Each row comes from the steps of one path. Every step used is in the known rows, and no mark comes twice. Write the path behind each row, first mark first.
Known rows
turatub, fimoz, ketova, basipi, suzure, bedi:  .12 -.10 -.07  .00  .00  .20 -.02 -.16  .11 -.06  .10  .05 -.22  .07  .08 -.22  .16 -.11 -.15  .15  .18 -.22  .10  .17  .03  .21  .08 -.20 -.34 -.06  .04  .34  .14
bedi, turatub: -.12  .12  .05  .19  .13 -.06 -.05  .22  .26  .00 -.23 -.03  .13 -.05  .13 -.21  .11 -.10 -.30  .04  .11  .05  .25 -.26  .03  .14 -.36 -.23 -.18 -.21  .36  .20  .14
ketova, fimoz:  .16  .10  .02  .33  .14  .20 -.02  .08  .25 -.02 -.33 -.01 -.23  .04 -.03 -.27  .01 -.02 -.44  .15  .26  .01 -.06 -.26 -.08  .24 -.41 -.15  .01  .00  .30  .28  .25
firi, suzure, bedi, turatub, fimoz, ketova:  .03 -.06  .09  .09 -.12 -.01 -.02 -.03  .06 -.02 -.12 -.17  .03  .09  .17 -.19 -.11  .07 -.03  .09  .08 -.30  .20 -.15 -.06  .35 -.16 -.22 -.15  .00  .11  .47  .30
bedi, turatub, fimoz: -.16  .13 -.02  .07  .08  .01 -.04  .17  .16 -.02 -.20  .00  .00 -.07  .19 -.20  .22 -.16 -.14  .04  .05  .01  .30 -.17  .13  .14 -.22 -.21 -.32 -.15  .33  .21  .17
turatub, fimoz, ketova, basipi:  .04 -.08 -.12 -.01 -.08  .27 -.03 -.06  .13 -.01  .14  .12 -.33  .11  .08 -.19  .18 -.10 -.15  .09  .21 -.21  .10  .17 -.01  .24  .05 -.27 -.43 -.01  .17  .25  .16
ketova, basipi, turatub:  .08  .00  .08  .35  .09  .14  .10 -.16  .38 -.05 -.10  .12 -.02  .03  .06 -.27  .01  .05 -.33  .06  .39  .11  .00 -.13  .05  .02 -.22 -.23 -.15 -.11  .17  .15 -.25
suzure, bedi:  .15  .13  .05  .13  .19  .03 -.05 -.03  .25 -.07 -.28 -.21  .09  .12  .09 -.27 -.04 -.11 -.20  .25  .24 -.20 -.03 -.13 -.06  .13 -.23 -.28 -.06 -.03  .08  .36  .17
turatub, firi, suzure: -.09  .07  .17  .10 -.15  .18  .04  .01  .10 -.13  .14  .11 -.32  .06 -.07 -.10 -.03  .05  .00  .22  .02 -.01  .05 -.17 -.11  .32 -.14 -.15 -.08 -.01  .16  .23  .16
fimoz, ketova, basipi, suzure, bedi, turatub:  .20 -.19  .07  .25  .09  .05 -.02 -.11  .24 -.01  .10  .03  .07  .07  .05 -.25  .03 -.04 -.43  .06  .26 -.22  .15  .07 -.16  .14 -.13 -.18 -.16 -.25  .11  .37  .11
fimoz, ketova, basipi, suzure, firi:  .21 -.25  .01  .19  .04  .15 -.02 -.18  .27 -.07  .15  .09 -.04  .12 -.05 -.22  .04  .01 -.32  .13  .31 -.18  .05  .08 -.17  .16 -.05 -.20 -.14 -.22  .09  .31  .06
fimoz, ketova, basipi, turatub, firi, suzure, bedi:  .22 -.20  .12  .23 -.02  .15  .04 -.13  .14 -.01  .19  .07 -.11  .14 -.01 -.24 -.07  .06 -.24  .11  .22 -.33  .10  .10 -.16  .14 -.08 -.18 -.19 -.06  .13  .34  .05
bedi, turatub, fimoz, ketova: -.10  .04 -.02  .04  .04  .02 -.07  .18  .08  .02 -.07  .02 -.03 -.05  .16 -.19  .21 -.15 -.19  .03  .02 -.16  .33 -.05  .06  .16 -.17 -.20 -.37 -.14  .33  .25  .25
suzure, basipi:  .04  .16  .03  .00 -.03 -.03 -.15 -.07  .13 -.21 -.09 -.10 -.04  .07  .05 -.13  .11 -.13 -.19  .32  .36 -.10  .04 -.16  .04  .25 -.07 -.32  .00 -.01  .35  .22 -.09
firi, suzure, basipi: -.07  .04  .08  .04 -.27  .01 -.07 -.13  .08 -.16 -.06 -.11 -.08  .10  .05 -.12 -.08  .09 -.08  .21  .30 -.11  .07 -.25 -.06  .47 -.08 -.29 -.02  .08  .22  .34  .02
fimoz, ketova, basipi, suzure, bedi:  .22 -.20  .05  .23  .06  .12 -.02 -.16  .26 -.03  .15  .03  .01  .12  .01 -.25  .01 -.02 -.43  .12  .31 -.23  .04  .12 -.18  .18 -.08 -.19 -.16 -.19  .05  .37  .08
basipi, turatub: -.02  .09  .10  .11  .05  .12 -.04 -.03  .27 -.12 -.15  .07  .09 -.02 -.08 -.25  .03  .03 -.37  .23  .19  .00 -.02 -.16  .09  .11 -.17 -.20 -.14  .07  .18  .15 -.15
bedi, suzure: -.16  .01 -.07  .04  .09  .00 -.02  .07  .34 -.03 -.23  .06 -.10 -.03  .18 -.24  .20 -.09 -.32  .17  .18  .01  .19 -.21 -.06  .00 -.18 -.39  .02 -.08  .22  .16  .15
bedi, turatub, firi, suzure, basipi, ketova: -.09  .15  .22  .20  .00 -.10  .03  .16  .04 -.14  .00 -.10  .00 -.07  .14 -.16  .07 -.10 -.08  .17  .02  .00  .32 -.33  .07  .17 -.18 -.07 -.07 -.22  .35  .24  .04
suzure, bedi, turatub, fimoz:  .07  .13  .03  .11  .20 -.07 -.04  .07  .13 -.02 -.34 -.20  .15  .01  .24 -.27  .08 -.18 -.07  .16  .06 -.20  .20 -.15  .11  .04 -.23 -.21 -.16 -.11  .16  .38  .22
fimoz, ketova:  .09 -.10 -.03  .05 -.04  .18 -.12  .06  .20  .01  .14  .04 -.11  .16 -.09 -.21  .01 -.05 -.42  .14  .23 -.31  .07  .11 -.24  .32 -.11 -.30 -.24 -.03  .20  .24  .25
firi, suzure, bedi, turatub: -.01  .02  .12  .18 -.06 -.05 -.02 -.02  .14 -.03 -.24 -.21  .11  .08  .16 -.22 -.17  .09 -.07  .10  .15 -.17  .16 -.27 -.09  .32 -.27 -.23 -.08 -.04  .12  .46  .22

Which path is each row?
 .17 -.20  .03  .22  .02  .17  .00 -.08  .24  .00  .15  .12 -.08  .13 -.01 -.27  .00  .03 -.40  .07  .31 -.24  .08  .11 -.14  .14 -.11 -.25 -.23 -.09  .17  .24  .00 -> fimoz, ketova, basipi, turatub
-.05  .09  .17  .04 -.17  .11  .01 -.04  .01 -.21  .15  .05 -.28  .05 -.03 -.07  .03  .02  .07  .29  .08 -.07  .09 -.18 -.03  .31 -.06 -.15  .00 -.01  .23  .26  .07 -> turatub, firi, suzure, basipi
 .12 -.02  .19  .35  .04  .12  .16 -.20  .25 -.08 -.03  .08 -.07  .05  .07 -.25 -.04  .08 -.11  .11  .26  .01  .03 -.13  .06 -.01 -.18 -.15 -.08 -.08  .10  .27 -.21 -> ketova, basipi, turatub, firi, suzure, bedi
 .05 -.07  .08  .18 -.09 -.02  .03 -.08  .08  .01 -.11 -.15  .01  .09  .22 -.22 -.12  .08 -.03  .04  .15 -.26  .21 -.14 -.07  .30 -.17 -.23 -.16 -.05  .09  .49  .22 -> firi, suzure, bedi, turatub, fimoz, ketova, basipi
 .00 -.08 -.01  .09  .10 -.01 -.01  .01  .11 -.07 -.08  .04  .06 -.08  .17 -.20  .23 -.13 -.08  .05  .04 -.09  .33 -.08  .12  .06 -.14 -.13 -.29 -.27  .27  .30  .14 -> bedi, turatub, fimoz, ketova, basipi, suzure, firi
 .00  .10  .19  .12  .07  .15  .03  .00  .17 -.17 -.01  .17 -.06 -.04 -.13 -.21  .09  .01 -.21  .29  .02  .00  .01 -.14  .11  .04 -.13 -.10 -.11  .06  .19  .12 -.13 -> basipi, turatub, firi
 .06 -.02  .15  .34  .01  .17  .15 -.17  .29 -.08  .03  .16 -.13  .02  .05 -.22 -.03  .10 -.15  .08  .26  .09  .04 -.13  .04  .05 -.18 -.15 -.12 -.10  .15  .19 -.22 -> ketova, basipi, turatub, firi, suzure
 .17 -.18  .07  .22  .02  .20  .02 -.06  .19 -.02  .25  .15 -.14  .11 -.05 -.23  .02  .01 -.33  .10  .24 -.24  .10  .13 -.13  .10 -.09 -.19 -.22 -.08  .19  .23  .02 -> fimoz, ketova, basipi, turatub, firi
-.01  .13  .23  .29  .04 -.08  .06  .17  .02 -.13 -.07 -.09 -.06 -.08  .13 -.17  .06 -.09 -.12  .17  .01 -.01  .30 -.38  .07  .16 -.25 -.01 -.02 -.22  .39  .27  .09 -> bedi, turatub, firi, suzure, basipi, ketova, fimoz
 .12  .14  .15  .19  .25 -.07 -.01  .10  .15 -.06 -.25 -.16  .13  .01  .15 -.26  .04 -.17 -.08  .21  .00 -.18  .19 -.19  .02 -.02 -.30 -.15 -.05 -.18  .19  .36  .22 -> suzure, bedi, turatub, firi
 .08  .14  .15  .03  .00 -.04 -.07 -.12  .02 -.29 -.01  .01 -.03 -.03 -.05 -.16  .16 -.10 -.11  .41  .18 -.11  .05 -.18  .18  .08 -.01 -.16  .03  .06  .33  .21 -.25 -> suzure, basipi, turatub, firi
 .18  .19  .11  .37  .12  .14  .04  .11  .29 -.15 -.13 -.31 -.14  .08 -.01 -.37 -.05 -.15 -.57  .25  .39  .10 -.06 -.36 -.01  .29 -.17 -.04 -.06 -.10  .21  .15 -.02 -> basipi, ketova, fimoz
 .01  .09  .00  .14  .09 -.12  .00  .04  .19 -.18 -.22 -.18 -.10 -.03  .22 -.28  .22 -.20 -.36  .32  .32 -.05  .20 -.34  .07 -.01 -.04 -.26  .17 -.08  .32  .22 -.05 -> bedi, suzure, basipi, ketova, fimoz
 .04  .06  .23  .12 -.01  .08  .04 -.09  .10 -.17 -.03  .07 -.03 -.02 -.09 -.21 -.03  .08 -.10  .29  .01 -.10  .03 -.18  .08  .10 -.13 -.09 -.06  .11  .11  .26 -.09 -> basipi, turatub, firi, suzure, bedi
-.04  .04  .23  .12 -.06  .15  .03 -.05  .12 -.17  .03  .14 -.07 -.03 -.11 -.18 -.02  .11 -.14  .26  .02 -.02  .02 -.20  .07  .14 -.11 -.11 -.09  .10  .14  .19 -.11 -> basipi, turatub, firi, suzure
-.11  .15  .13  .19  .14 -.02  .00  .23  .16 -.06 -.06  .07 -.02 -.09  .09 -.16  .15 -.13 -.14  .10 -.04  .06  .29 -.24  .04  .07 -.31 -.14 -.14 -.25  .36  .18  .17 -> bedi, turatub, firi
-.10  .04 -.05 -.02  .05 -.12 -.05 -.01  .20 -.14 -.23 -.03 -.09 -.03  .21 -.20  .26 -.15 -.22  .27  .26 -.09  .22 -.23  .03 -.01 -.07 -.39  .12 -.05  .33  .22  .00 -> bedi, suzure, basipi
 .04 -.09 -.08 -.01 -.05  .23 -.03 -.13  .14 -.05  .16  .13 -.26  .05  .05 -.20  .19 -.08 -.20  .11  .20 -.15  .10  .16  .01  .26  .07 -.22 -.38 -.04  .09  .28  .11 -> turatub, fimoz, ketova, basipi, suzure
 .03  .05  .14  .09  .20 -.09 -.08 -.14  .21 -.19 -.22 -.11  .29 -.09  .06 -.23  .14 -.12 -.32  .25  .07  .04  .08 -.20  .10  .13 -.11 -.07 -.02 -.21 -.04  .42  .04 -> basipi, suzure, bedi, turatub, fimoz
 .07  .13  .10  .03 -.01 -.06 -.12 -.13  .10 -.25 -.13 -.06  .07 -.01 -.01 -.18  .11 -.06 -.22  .37  .29 -.11  .03 -.18  .17  .14 -.03 -.23 -.01  .08  .34  .21 -.26 -> suzure, basipi, turatub
 .09 -.02  .13  .08  .18 -.08 -.10 -.14  .17 -.16 -.13 -.09  .27 -.07  .04 -.23  .13 -.11 -.36  .24  .06 -.08  .09 -.10  .05  .15 -.09 -.07 -.06 -.19 -.04  .44  .09 -> basipi, suzure, bedi, turatub, fimoz, ketova
 .16 -.20  .04  .21  .01  .15 -.03 -.14  .27 -.03  .19  .11 -.05  .11 -.04 -.23  .03 -.01 -.48  .09  .32 -.15  .05  .12 -.19  .24 -.07 -.21 -.19 -.19  .08  .30  .06 -> fimoz, ketova, basipi, suzure
 .01  .01  .09  .12 -.13  .04 -.03 -.11  .17 -.06 -.18 -.19  .01  .14  .09 -.20 -.20  .11 -.09  .16  .22 -.17  .01 -.21 -.13  .41 -.20 -.28 -.05  .06  .05  .42  .19 -> firi, suzure, bedi
 .05  .05  .23  .13  .23 -.10 -.07 -.10  .21 -.20 -.17 -.07  .28 -.09  .00 -.21  .10 -.11 -.32  .29  .03  .05  .07 -.22  .04  .08 -.18 -.02  .06 -.24 -.02  .40  .03 -> basipi, suzure, bedi, turatub, firi
 .06  .11  .22  .17 -.11  .11  .04 -.02 -.02 -.21  .13 -.05 -.33  .06 -.04 -.15 -.02 -.02 -.02  .34  .11 -.05  .06 -.27 -.02  .31 -.06 -.05  .06 -.02  .25  .27  .05 -> turatub, firi, suzure, basipi, ketova, fimoz
-.15  .10  .18  .20  .02 -.03  .02  .20  .11 -.06 -.06  .04 -.04 -.08  .11 -.14  .06 -.04 -.06  .09 -.07  .03  .30 -.28  .00  .16 -.30 -.12 -.11 -.20  .33  .24  .18 -> bedi, turatub, firi, suzure
 .08  .01  .14  .35  .10  .16  .14 -.15  .32 -.09  .00  .18 -.13  .02  .03 -.22  .05  .04 -.22  .11  .28  .12  .02 -.10  .06 -.03 -.19 -.17 -.13 -.12  .18  .15 -.24 -> ketova, basipi, turatub, firi
 .05  .08  .13  .18 -.23 -.01 -.03 -.09  .08 -.21 -.06 -.29 -.11  .09  .07 -.22 -.13  .05 -.21  .26  .37 -.08  .04 -.36 -.02  .50 -.06 -.17  .03  .04  .22  .34 -.03 -> firi, suzure, basipi, ketova, fimoz
-.03  .08  .13  .10 -.26 -.02 -.03 -.12  .10 -.24  .02 -.27 -.06  .11  .08 -.18 -.11  .04 -.17  .28  .37 -.08  .05 -.33 -.02  .50  .00 -.23 -.04  .04  .19  .28 -.09 -> firi, suzure, basipi, ketova
